Each row was made from one path, in order. Every step used is in the known rows, and no mark comes twice. Write each row's path.
Known rows
fufo boresir nere nukik ruzek: [ -1  -7 -14  10  -4  -7   2   7  -4  -8  -3  -9 -14 -10   4   2  -8  15
 -16   9  -8 -18   7  14  14   1  -6   8   2  -5 -38  -2 -39]
nakori nere nukik: [ 16   6 -14   3   2   8   8  -1  22   6   2  30  -1   6   5  -1   6  -4
 -12  18   3  -7   5  16  19   6  -2 -15   1 -23   3   8  22]
nukik nere: [ -8  -1  -4 -13 -11   4   0  -4   5   5  10  17  10   6 -11   1   4   4
  20  15  14  13   2 -16   3   2  -8  -2   3  21  21  -2  14]
dotel fufo boresir nere nukik: [  4   4  27 -12 -10  -6   7  13  -6 -18 -17 -23 -20 -12   3  20  -7  20
 -18  11   5 -10   3  23   0  -1   6   7   3  33 -16  -6   4]
ruzek nukik fufo boresir nere: [  8  16   1 -15  -8   0  -7   3   3   5 -23 -12  14  -8 -21   7  -6  11
  10  30   3   5  -9 -27 -30 -13   1  15   3 -12   3  -6 -43]
nere nukik lotip nakori: [-10  17 -17  35  11   2   7  -6  15  -9  11  -2  -1  -3  12 -21   6  -8
   5 -14 -23  -4   6  -6  11   7  -2  -7  -4  -2  10   8 -28]
fufo dotel: [ -1  15  27  -8  -6   2  -3 -10   7   9   6  30  -1   1 -18 -12 -11   2
   5 -17  19   4   0  13 -14  -1  -2  11  -6  -8  22  -7   1]
lotip boresir nere nukik: [  7   6  21  42   0 -11   0   3  -4  -3 -21  -3 -11   3  23  12   2   5
 -14  -9  -3  -6   0   6  -1   3  -2  -8   4  50  -8  -2 -26]
nakori lotip boresir: [ 20  -9  25  -7 -10  -8  -3  -5   3   3 -13  12   0  25   2   1   8  -1
  -6 -28  30   4 -12 -23   7  -7  10  -7   2  19  -5  -1 -12]
nukik lotip boresir: [  0   8   9  35   4 -13 -11  -1   0   4  -8  14   5  17   3 -20  -5  -2
  11 -23   6  19  -9 -12   0  -6  -2  -4   2   4   2   0 -47]
dotel fufo nakori nere nukik ruzek: [  7  -8 -42 -32   0  -5   7  11   7   2  26   8 -12 -13  13   9  -7  -1
 -18 -17   2  -9  -5  18  20   9   9 -14  -5 -85 -33  16  30]
dotel fufo nukik: [  2 -16  27 -26  -4  -1  -2  12  -6  -6   2  -8  -2   2  -3  10   5  12
 -16  -6   6   5  -2   7 -16   5  -5  -6  -4  -2 -17  -6  33]
boresir nere nukik: [ -1   7   9  19   2   4   7   2   1  -6 -11  -5  -5  -1  15  16   0   3
 -10   2 -10 -13   3  14   2   8 -13  -5   0  27   7  -3  -9]
nakori fufo: [ -2 -24  15   5   0   0 -14  -6 -17   8   3  10   0  12 -15   3  -6  -2
  15   3   5   9   3 -26  12  -2  -5   5  -1   7   1  -3  42]
nakori fufo boresir nere nukik ruzek: [ -8 -31  -7  17  -1  -9 -12   7 -28  -5  -1 -22 -17  -5   0  14  -9  12
 -10  24 -10 -13  11  -4  25  -4  -6  14   4   9 -47  -1 -16]
lotip boresir nere nukik fufo: [  1  -2   5  40  -1  -8   0   9   6   5 -11  -6   4   8  28   8  -8   6
 -12   5  -4  -3  -5  -4 -14  -1   2 -16   9  33 -11   3 -41]
boresir nere: [ -2   5  19   5  -2   1   5   0   0   2 -12  -2   2   1  -2  14  -7   7
   4   1   2  -1   0   2  -6   0 -17   7  -1   7  17  -8  -6]
boresir lotip nakori nere: [  0  14 -33 -34   3  19  21 -14  20   8   2  10   5  -5   2  -8  12 -19
  -2  10   1  -4   7  28   1   3  19  -3   5 -34  26   3  32]
dotel fufo boresir nere nukik lotip: [ -4  14  12   3  -2  -6   7  16  -6 -23 -14 -29 -13  -6  10   7  -9  18
 -12  11  -4  -1   0  30   1  -6  -2   8   2  23 -11  -2 -42]
ruzek nukik: [ 12  16   3 -10  -3   3 -15 -10  -1   3 -15  20   9   4 -22   0   5  -3
  17  -6   2  10  -8 -34 -15   0   0   1  -7 -17  17  -5   5]
boresir lotip nakori: [ -8   8 -14 -25   2  17  12 -14   6  -3   1   0   4  -4   2 -10   9 -17
   8 -19 -10  -3   6   7  -9   5  16  -4   2   4  27  -6  19]
dotel fufo: [  2  -2  29 -28 -10  -1   0   1   2  -2   2   7  -4   4  -6   8 -10  11
   1 -14  13  11  -3  -4  -6   1   0  -1  -4 -18   1  -3  30]
nukik lotip: [ -3  10  -2  14   3   3  -3  -3   7   0   4  15  13  13  -3 -16  -4  -1
  13 -10  -4  15  -5  -3   4  -2 -16  -1  -3 -17  14  -2 -29]
boresir nere nukik fufo: [ -5  -1  -1  19   0   8   6   7  12   2   2 -10  10   4  20  12  -9   6
  -8  16 -13  -9   1   2 -12   4 -12 -14   4   5   3   3 -29]
fufo boresir: [ 10  -6  16 -15 -11  -2  -3  -2   7   0  -6  17   0  -1 -23 -15  -1   7
   8  -1  18   0   1  -4   5  -6   3  11   4   5  -4  -8   3]
lotip boresir nere: [  6   6  27  28  -3 -15  -1   1  -4   6 -23  -2  -3   5   7   9  -3   5
  -2 -11  10   4  -5   1  -9  -4  -3   4   4  27   2  -6 -20]
nere nukik: [  6  -2   5  14  -1   6   0   0   8  -3   2  21  -1   7   7  -3   1   1
  -5  -8  -4  -8   4  -3  12  10  -5 -11  -1  14  -1   1   8]

Write each row's path
[ -4 -27 -18  -4   0   0 -10   6  -4   3  16   7   6   6  -4  -5   4   7
 -12  -6  -6  -4   1  -2  -2   8 -16  -6  -5 -44 -39  -1 -13]
fufo nukik ruzek
[  7  14 -14  -4  -2  10   7   0  32  19  21  32   7   5   6 -11  -9  -2
 -14  24  13  -4   1  30 -10  -1   6 -11   2 -43  11  11   2]
nakori nere nukik fufo dotel
[  4  13 -36 -17   8  21  23 -10  22  -1   5   8   0  -6  19  -5  19 -20
 -13  11 -13 -14  10  38   8  10  21 -14   4 -13  17   7  30]
boresir lotip nakori nere nukik
[ -8  19  -4  39   9   2   5   4   0  -9  -6 -11   3   5  20   5  -3   2
  -4   4 -21  -1   0  18   5   4 -21  -3  -2  15  10  -2 -51]
boresir nere nukik lotip
[ 16   1 -17 -25   2   1   9   0  18  13  12  28   6  -8  -7  -1   2 -15
   7 -17  15  -2  -9   9  11   2   0  -3  -2 -52  13   7  51]
fufo nakori nere
[ 17   4 -19 -53  -5   7  -6  -4   6   5   2   0  25   3 -10   8   7 -15
  13 -24  10   3 -25 -50 -15  -4  10  -9  -6 -45  14   7  -2]
ruzek nukik fufo nakori lotip
[-20  13   1  34  14  -2  -5 -12 -15   0  23  -8 -12  -5  -1 -20  -4  -9
   9  -6 -15   0  11   2   3  -1   5  12  -7  16  14   7   1]
nere nukik lotip nakori fufo dotel
[ 13   1  29 -34  -9 -20   9  10 -17  -7 -15 -33 -12  -4  14  35   1   1
 -13 -44  26  -3 -19  -2  -8  -7  15  -1  -2  20  -6   0   6]
dotel fufo nakori lotip boresir nere
[  1 -12 -13 -14  -2   3  -1   3  13  11  21  15  21  -5  -1  -7  -6 -10
  18 -25   3   3 -13 -20  -9   3   0  -8   1 -39   9   4  11]
nukik fufo nakori
[ 12  -7 -38 -35  -4  21  10   5  25   3   1  20  14   6  14 -11   6  -5
 -17  40   1  -7   1  37   1  -2  21 -14  17 -13  -7   3   3]
nakori nere nukik fufo boresir lotip
[ -4 -37  14   3   4   1 -15   3 -25   3   7  -2   3   8 -12   7  11   1
  -1   9  -4   4   5 -18   0   2 -13   2  -3  23 -17  -5  42]
nakori fufo nukik
[  3   9   3  48   7 -11  -9   3   3  -5  -6  16  -2  16  21 -18   5  -2
  -2 -22  -5   8  -5   0   8   2   2 -15   2  29  -4   4 -46]
nere nukik lotip boresir
[ -6  10  14 -13  -8   6  -3  -4  17  17  18  24  13   5 -11 -15 -20   3
   6  -5  17   9  -3   3 -27  -4  -1   0  -1 -28  20  -1 -12]
nukik fufo dotel
[ -8 -18  -5 -11  -6   4  -2   8  -3   0  11   4  13   3  -8   3  15   4
   2  25   8   6   3  -7  -6   7 -15  -5   1  34   4  -5  18]
fufo nukik nere
[-10 -47 -13   5   4  -4 -22   3 -30   7  21  -5  -1   9 -10   3   2   3
  -4   7  -9   3   5 -16  10   3 -15   0  -4 -28 -50   1  18]
nakori fufo nukik ruzek
[ -6  -3  14 -12   3  -2  -4  13  -6 -11   6 -11   5   7   2  -2   2  10
  -9  -1  -4  15  -5  10 -15   2 -13  -6  -6 -12 -12  -3  -7]
dotel fufo nukik lotip
[  4  27 -10   2   5   2 -15  -8  -2   0 -12  16  14  11 -14 -11   2  -3
  20  -5  -8  21 -11 -28 -11  -3  -8   2  -9 -28  22  -3 -38]
ruzek nukik lotip
[-16  31 -15  41  14   1  15  -3   5 -10  -1 -29  -4 -11  19  -3  -1  -3
   1  -2 -28  -9   6  12   5   4 -11   3  -3  14  18   5 -40]
boresir nere nukik lotip nakori
[ -6 -21   9  -1  -2  -7  -7  -7 -13   2   3 -10 -12 -13 -30 -13   2  -1
  18   6   8  -1  11 -27  13  -8  14  23   3  16  -9  -1  36]
lotip nakori fufo boresir
[-12  19 -11  16   7   1   6 -10  13   2  11  -3   5  -2  -6 -24   0  -7
  17 -13 -10   7   2 -10   3   0  -5   4  -4 -20  20   3 -24]
nukik lotip nakori
[ -9 -15   9  22   4  -7   4  -1 -18  -9  -7 -39 -21 -20  -7   9   2   2
   0  20 -11 -19  16  -4  16  -4   8  21   4  53 -12   0  24]
lotip nakori fufo boresir nere nukik
[-10  -7  11   7  -1  -8   3  -4 -20   0  -9 -34 -16 -20 -24   7  -2   4
  12  17   2  -7  13 -10   7 -12   5  32   3  34  -5  -5  21]
lotip nakori fufo boresir nere
[  0 -19  19  18  -1  -6  -6   5 -24  -9 -14 -19 -16  -5  -5  15   0   8
  -3  21  -3 -10  11   1  16  -5  -3  16   6  59 -18  -5  14]
nakori fufo boresir nere nukik
[ 13   3  -6 -48  -4  -4  10   6  12   7  12   8  -1 -13  -4  10  -2  -5
   1 -18  19   3 -10  13   5   1   9  -2  -4 -61   5   7  63]
dotel fufo nakori nere
[  5  10 -15 -67  -8   9  22  -3  13  -5  -3  -9  -9 -16  -8  -3   5  -3
  -8  17  15  -2   5  39  -2  -7  38   8   7 -30   5  -1  45]
dotel fufo boresir lotip nakori nere
[-15 -34 -11 -16  11  14  -1  -5 -27  -5   9 -25   2  -5  -1   1  20 -18
  -1   2 -19  -5  12   5  -9   6  10   0   0  32  -5  -5  51]
boresir lotip nakori fufo nukik
[ 11  27   1  26   5 -14 -23  -5  -6   3 -25  17   8  13  -8 -17   8  -4
  17 -17   1  26 -17 -34 -15  -7   5  -1  -3  -3   7  -3 -54]
ruzek nukik lotip boresir
[-22   4 -13  49  18  -3   3  -4 -19  -6   2 -40  -9  -7  13   7  -1  -6
   7  11 -31  -5  10  -4  13   1 -10  10  -4  31   7   6 -11]
boresir nere nukik lotip nakori fufo
